Known rows, with every way that one mark hangs from another:
(paka (mezu bedu fonebeb)): [-12.2  25.7 -10.6 -18.9 -14.2  15.3  -0.3   2.4 -20.1  -3.4  11.9  17.1
  -1.2  -0.5 -10.5   7.5   1.6  23.8 -25.5 -11.7  -5.2  34.8  28.8  -3.8]
(mezu bedu (fonebeb bapa) gikeko lago (paka tubo)): [-12.2  36.1 -13.3 -13.4 -11.9  28.7  18.8  -1.5 -20.8 -24.3  32.7   4.2
 -29.5   4.7   9.5  27.7 -20.6  88.3 -33.2 -29.3   9.0  22.5   3.5 -16.5]
(paka (mezu bedu fonebeb gikeko lago) tubo): [-14.1  39.1 -18.9  -7.6  -2.0  13.7 -10.6   1.4 -18.9 -13.7  26.8  12.3
  -4.3   0.4   4.2  23.2  -7.2  48.9 -41.8 -27.3 -10.2  15.6   8.1   5.1]
(ditel (mezu bedu paka)): [  7.2  14.7 -29.2 -19.4  -9.0  18.3   9.2  -3.2 -17.9 -10.3   2.9  16.7
 -16.1  -3.0 -21.1   8.1   4.2  30.2 -26.2  -8.2 -10.6  60.9  26.2 -34.4]
(bedu (mezu (fonebeb bapa) gikeko lago)): [-31.0  30.5   2.0 -13.4  -7.8  33.7  -6.0  15.1  -6.9  -7.7  18.1   5.5
 -30.0   1.6  -3.3  23.0   7.9  33.8 -37.0 -19.1  11.4  20.2  -9.7   2.6]
(tubo (gikeko mezu)): [-14.4  17.0  15.3 -23.8  12.8  33.5 -12.1   5.1 -12.2  -6.6 -12.8  11.8
 -15.5   1.1   6.0 -16.8   5.8 -10.0  -6.5  -6.4  -8.5  37.6  19.1   3.0]
(bedu (mezu lago)): [-18.5  23.3  -8.0 -12.9  -1.0  28.6  -4.5  13.2 -20.3  -7.3   6.9   9.4
 -11.8  -1.3 -13.7  14.3  14.0   3.3 -40.7 -15.2  -9.0  40.7   1.2   3.8]
(mezu bedu fonebeb gikeko (lago mimad) paka): [-26.1  27.9 -12.9 -15.7  -8.9  26.1  15.4  19.7 -11.0 -12.3  29.3   3.9
 -48.4  -1.9   7.1  31.3 -10.9  80.2 -23.4  -6.9  -4.9  11.5  -7.2 -16.8]
(bedu (mezu (fonebeb bapa) gikeko (paka tubo))): [-17.3  29.7  -4.3  -0.6  -8.9  24.6   2.0   0.5 -18.2 -18.8  24.5   6.8
 -16.3  -2.1  14.8  11.8  -5.8  47.8 -29.4 -20.9  20.9  31.0  -0.1   0.1]
(tubo (gikeko (mezu bedu (fonebeb bapa) lago paka))): [-19.3  29.0  -5.8 -25.3   4.8  36.3   0.4  -0.4 -10.6  -7.0  -2.2  12.1
 -29.8   8.8  15.1   3.6 -13.0  36.3 -12.4 -20.8   7.0  33.1  14.4  -4.6]
(bomod mimad): [-10.6  13.1  22.9 -21.9   3.5  28.9  17.0  13.7 -34.7 -18.7   7.5  16.9
 -16.6 -14.7 -12.2  -3.7   3.3  -8.2 -26.7  15.0  -1.8  42.2  12.8  -0.3]
(ditel (mezu bedu (fonebeb bapa) paka) mimad): [  0.8  20.3 -22.7 -20.9  -6.5  24.1   6.5   2.2 -14.5 -11.6  11.7  14.3
 -28.6 -12.8  -0.8  24.5  -1.9  52.5 -20.5  10.0  24.7  56.7   9.1 -26.0]
(tubo (gikeko mezu) paka): [-14.2  15.9   5.7 -30.8  26.8  37.6 -10.5   3.6 -15.9  -9.0  -2.4  12.3
 -20.2   1.0  19.2 -19.6  -6.3  -0.9  -4.9  -7.7   6.7  35.9  12.0  -8.0]
(mezu bedu fonebeb gikeko lago paka): [-25.9  25.5 -16.1 -16.9 -10.1  22.4  23.1   8.2 -14.5 -11.8  36.4   7.2
 -39.7   0.0  -9.0  32.4 -10.5  81.4 -31.0 -19.3  -8.6  17.6   1.6 -25.1]
(lago (mezu bedu (fonebeb bapa) gikeko paka) mimad): [ -5.0  35.6  -3.2 -20.1 -20.0  39.0  -6.5   4.2  -4.4 -13.5   4.9   4.9
 -37.5  -1.7  23.9  10.6  -2.6  52.8  -3.3   2.2  13.6  23.8   1.6  -9.2]
(kure mimad): [  2.9   9.7  28.2 -26.0  -3.9  30.1  11.3   6.2 -27.3 -12.1   2.3  -0.6
 -18.0  -0.5 -16.6  -7.0  10.2  -5.5 -15.6   5.3  -0.2  35.0  11.1  -3.1]
(ditel mezu mimad): [  0.7  10.4  -3.7 -21.3   7.8  22.0  -9.2  13.1 -14.7 -10.8   1.9  11.5
 -17.8 -20.8 -10.1  13.3  18.9   3.3 -23.4  20.2   3.5  55.7   3.9  -9.6]
(ditel (mezu bedu gikeko)): [ -2.1  13.2 -13.7 -21.1  -8.6  24.4  -5.0   6.1  -4.6  -8.7   1.5  16.1
 -22.3  -1.4 -33.9  10.4  16.0  23.7 -26.9  -5.8 -22.2  42.4  18.5 -38.9]
(ditel (mezu fonebeb gikeko)): [-15.7  14.9   3.9 -18.1   0.2  19.1  -7.6   6.0  -1.7  -2.8  17.7   5.7
 -25.7 -12.1 -20.1   9.0  18.6  27.7 -29.7  -1.8   1.0  28.5   4.9 -21.5]
(gikeko (mezu lago)): [-12.9  25.2  10.3 -21.8   9.8  26.0 -11.6   4.2 -15.8   2.4  -0.1   9.0
 -12.6  -3.6   5.3   9.9  11.8  -5.6 -35.5   2.6  -3.8  37.1   4.3  12.9]
(paka (tubo gikeko)): [ -1.1  17.3  12.9 -15.3  11.4  31.2  -2.4   1.8 -30.9 -27.1   3.6   2.6
   2.7  -5.9   1.0 -22.9   3.3   3.8 -16.8 -19.1 -12.7  39.4  21.8  -1.8]
(bedu (mezu (fonebeb bapa) (lago mimad) (paka tubo))): [-15.9  37.5 -12.2  -3.3  -2.0  29.5  -2.0   8.6 -24.5 -15.5  17.8   1.0
 -18.8  -3.1  27.9  18.0  -7.4  43.4 -36.8 -16.1  26.2  34.1 -10.4  16.1]
(mezu gikeko paka): [-12.4  12.4   7.2 -15.0  -8.8  19.9  16.9  10.4 -19.0 -21.7  17.5   8.6
 -26.8  -3.6   3.6   4.4  -2.9  37.0 -12.9  -5.5  -6.3  35.4  12.2  -6.4]
(paka (mezu bedu fonebeb gikeko)): [-19.1  25.4  -8.0 -16.2 -15.2  15.2  -4.7   7.4 -10.4  -5.7  16.1  18.2
 -14.2   2.1  -8.2  13.8   0.7  36.0 -22.4 -12.9 -10.0  21.7  21.3  -6.7]

Rows:
[ -0.4  34.7 -15.4 -10.8   6.3  23.3  -5.4   0.5 -23.0  -7.2   2.1  10.7
 -12.6  -0.7  25.4  16.0  -8.1  26.8 -32.9  -0.2  -4.4  40.5   3.1   4.9]	(gikeko (mezu bedu (lago mimad) (paka tubo)))
[-20.8  20.2   8.4 -19.2  11.7  27.4  -2.5  -0.4 -12.7  -5.1   3.1   9.7
 -21.9  -2.3  16.9 -10.8  -4.3  18.0  -7.2  -9.4   6.9  33.2  13.8   2.0]	(tubo (gikeko (mezu fonebeb paka)))
[-10.3  43.3 -14.4 -12.4  -8.7  21.4  -9.9  -0.3 -18.5 -18.1  19.2  11.5
  -7.0   6.3  11.8  22.4 -12.0  52.0 -37.5 -30.0   2.8  19.7  10.6   8.5]	(paka (mezu bedu (fonebeb bapa) gikeko lago) tubo)
[-23.1  31.7   6.7 -25.8 -15.1  42.7   1.7  24.1  -5.1 -11.9  13.1   1.3
 -45.4   4.2   0.0  23.8  -0.2  60.2 -21.9  -6.2   2.8   8.9  -1.7 -13.2]	(mezu bedu (fonebeb bapa) gikeko (lago mimad))
[-22.5  28.0 -19.8 -30.0  16.4  34.3  -9.0  15.2 -15.1 -12.3   8.6  13.3
 -29.4   5.1  21.0   0.2 -18.2  37.5  -8.4 -21.7   4.7  20.5   9.0  -4.7]	(tubo gikeko (paka (mezu bedu fonebeb (lago mimad))))
[-20.4  38.0  -8.5 -21.3 -15.8  26.7 -10.6  18.7  -5.7  -8.6   6.1  12.5
 -30.8   8.0  13.6  26.0  -6.8  47.6 -21.2 -12.3   4.6  15.0   5.9  11.4]	(paka (mezu bedu (fonebeb bapa) gikeko (lago mimad)))
[-15.2  24.0  -9.4 -31.9  24.8  43.5 -13.1  12.7 -12.8  -7.7  -5.6  12.3
 -31.2   5.8  21.5  -4.7 -10.6  14.9  -8.2  -7.7  -1.1  29.5   4.5 -12.6]	(tubo (gikeko (mezu bedu (lago mimad))) paka)
[ -7.6  33.8 -11.5 -12.7  13.4  20.4 -16.0   3.5 -25.7 -22.7   1.5  11.1
   1.4   2.9  19.7  -0.6  -9.5  12.9 -26.6 -32.8 -10.6  31.6  14.3  28.2]	(paka (mezu lago) (tubo gikeko))
[-16.2  23.3  -1.9 -22.7  -8.2  34.9   0.4  28.3  -9.5 -14.9   5.2   7.0
 -38.5   3.5 -10.1  21.2   6.1  37.3 -22.6  -2.7 -28.3  18.3   0.6 -15.1]	(mezu bedu gikeko (lago mimad))
[ -3.0  19.7 -17.2 -27.8   0.5  24.1   1.0   3.7 -27.9 -12.8   9.6  19.4
  -4.6   1.5   2.0  -1.4  -7.1  15.9 -20.2  -9.9  -0.4  43.9  25.8 -12.9]	(tubo (paka (mezu bedu)))
[ -6.8  22.6  -6.4 -25.3  -7.0  35.5   4.4  21.7 -22.2 -12.1  -0.4   6.0
 -24.0   0.3 -12.3  13.1   7.3  21.7 -27.2  -1.8 -23.5  34.0  10.6 -11.7]	(mezu bedu (lago mimad))
[-22.2  28.0  -6.6 -20.8  11.0  33.0  -4.4   8.0  -9.3  -4.3  -0.7   9.5
 -33.6   3.0  19.3   3.9  -9.3  33.3 -10.9 -10.5  -1.7  26.4   6.5  -2.6]	(tubo (gikeko (mezu bedu fonebeb (lago mimad) paka)))
[ -6.2  34.0   9.0 -23.9 -18.1  44.7 -17.3   8.7  -1.0  -8.9  -0.5   2.9
 -32.3  -2.4  10.8   6.1  10.3  33.4  -6.5   5.3   6.9  17.7   1.9 -10.8]	(lago (mezu bedu (fonebeb bapa) gikeko) mimad)
[-28.1  26.3   2.0 -20.4  -7.3  33.1   1.2  25.2  -5.9  -7.2  22.7   1.9
 -42.4  -2.5 -10.1  25.5   4.8  55.8 -27.8  -3.0 -13.5   4.6  -6.1 -17.9]	(mezu bedu fonebeb gikeko (lago mimad))
[ -8.4  28.6 -11.2 -18.0 -14.8  26.8   2.8  -8.3  -9.1  -8.3  20.7  10.4
 -23.9  -4.9  -4.8  13.8   1.4  50.4 -17.7 -10.9  -3.4  26.7  10.0 -24.3]	(lago (mezu bedu fonebeb gikeko paka))
[ -9.8  22.0  -2.2 -18.3  -0.1  25.9  13.2  19.9 -26.5 -17.9   8.4   0.3
 -30.2  -6.0  20.8  12.5  -4.7  32.5 -22.3   0.5  -0.6  38.0   0.4  14.2]	(mezu (lago mimad) paka)
[-29.4  32.9  -6.8  -7.8  -8.4  31.1  -0.8  19.7  -8.1 -11.4  17.4   3.3
 -42.0   1.1  22.5  26.5  -4.9  53.5 -27.0 -12.3  21.3  21.0 -16.7  11.2]	(bedu (mezu (fonebeb bapa) gikeko (lago mimad) paka))
[ -1.9  27.7 -14.6 -20.7 -14.0  27.3   5.8 -13.8 -19.5  -6.3  16.4   9.8
 -11.4  -7.3  -4.9   7.1   3.4  38.8 -21.4  -9.7   0.6  40.7  18.1 -21.4]	(lago (mezu bedu fonebeb paka))
[-23.4  26.0  -6.4 -31.3  26.1  41.5 -12.1  10.1 -10.2  -3.0   5.5  10.1
 -33.4   1.8  22.1  -2.1 -11.1  26.8 -12.3  -8.7   8.0  20.8   0.2 -13.9]	(tubo (gikeko (mezu bedu fonebeb (lago mimad))) paka)
[ -7.5  20.9   8.6 -28.4 -20.7  36.8  13.8   0.0 -21.8 -10.4  10.6   6.1
 -11.1   1.2 -20.9  -0.4   4.6  34.7 -21.4  -9.3   7.3  38.6  30.0 -27.1]	(mezu bedu (fonebeb bapa))
[-35.1  26.7  -2.5  -9.0  -0.8  26.8  -6.5  16.2  -7.9  -3.9  25.6   6.7
 -27.0  -4.4 -11.1  24.2  12.2  30.3 -41.2 -16.3  -1.2  16.9 -11.7  -1.6]	(bedu (mezu fonebeb gikeko lago))
[-14.5  28.2  -5.2 -30.0   5.6  27.2  -1.8   5.4 -23.9 -10.5  19.8   8.9
 -15.0  -1.0  20.5   7.2 -11.0  29.2 -26.7 -14.6  27.5  31.8   8.3   9.4]	(tubo (paka (mezu (fonebeb bapa) lago)))
[ -8.5  36.3  -4.9  -6.6   4.9  16.0 -20.9  15.6 -19.3 -21.0   9.1   7.7
  -9.3  -2.6  28.2  14.2  -4.1  22.0 -31.3 -12.5  -8.8  19.0  -2.1  32.7]	(paka (mezu gikeko (lago mimad)) tubo)
[ -6.2  32.9   4.0 -17.8  10.8  35.9 -10.5  -5.6 -21.4 -15.8   2.3   5.5
  -5.4   2.7  11.8  -6.3  -4.7  20.6 -25.0 -22.9   2.6  32.5  14.2  -1.0]	(paka (tubo (gikeko (mezu bedu (fonebeb bapa) lago))))
[-12.2  18.3  -3.2 -25.0   5.6  22.3  -4.8   9.8 -19.8 -15.1  15.0  15.1
 -14.6  -1.1  13.2   0.1  -5.6  16.1 -16.5  -7.4   5.0  30.9  12.6   0.6]	(tubo (paka (mezu gikeko)))
[-23.4  28.9   3.2 -27.5 -16.2  38.0   8.5  11.6  -8.5 -11.6  20.3   4.8
 -36.4   6.7 -16.7  25.0   0.2  61.5 -29.6 -19.2   0.1  15.6   6.4 -21.6]	(mezu bedu (fonebeb bapa) gikeko lago)
[ -0.7  18.1 -25.1 -24.1   4.9  26.1  -6.9  14.6 -13.5  -8.9   3.0  15.7
 -25.9 -12.7 -20.8  31.8  12.9  23.1 -34.8   9.7  -9.6  52.4   1.6 -23.0]	(ditel (mezu bedu lago) mimad)
[-10.0  22.9 -10.9 -18.2 -16.8  17.3  -4.9  10.1 -13.0 -12.2   2.0  22.6
 -11.1   7.1  -9.4  10.8   1.4  20.5 -18.0 -12.0 -21.6  32.5  26.6  -4.0]	(paka (mezu bedu gikeko))
[-30.2  31.3  -9.7  -9.1  -9.3  28.2   5.0  10.4 -10.3 -11.6  23.1   6.7
 -35.4   2.6  10.3  27.8  -4.8  53.4 -33.1 -22.0  18.8  25.5  -9.9   4.4]	(bedu (mezu (fonebeb bapa) gikeko lago paka))
[  7.9  30.1 -16.6 -13.6 -10.8  27.1  -1.8 -12.1 -19.0 -20.6  11.8  12.2
 -10.2  -2.2   2.2   7.9  -1.0  38.2 -20.1 -15.3 -15.3  37.8  14.1 -19.4]	(lago (mezu bedu gikeko (paka tubo)))
[-17.4  21.4 -19.4 -20.4   5.1  23.6  -9.3  17.4  -0.5  -5.2  21.4  12.8
 -40.6 -15.4 -20.0  41.8  11.9  50.8 -35.1   8.4  -1.5  28.1 -12.3 -26.9]	(ditel (mezu bedu fonebeb gikeko lago) mimad)
[-11.9  23.4 -12.1   1.8  -4.1  19.4   0.3   5.3 -22.3 -21.2  17.9  11.9
 -10.9  -2.6   5.8   9.2  -1.1  28.0 -30.3 -17.6  -4.1  37.9   1.8  -2.1]	(bedu (mezu gikeko (paka tubo)))
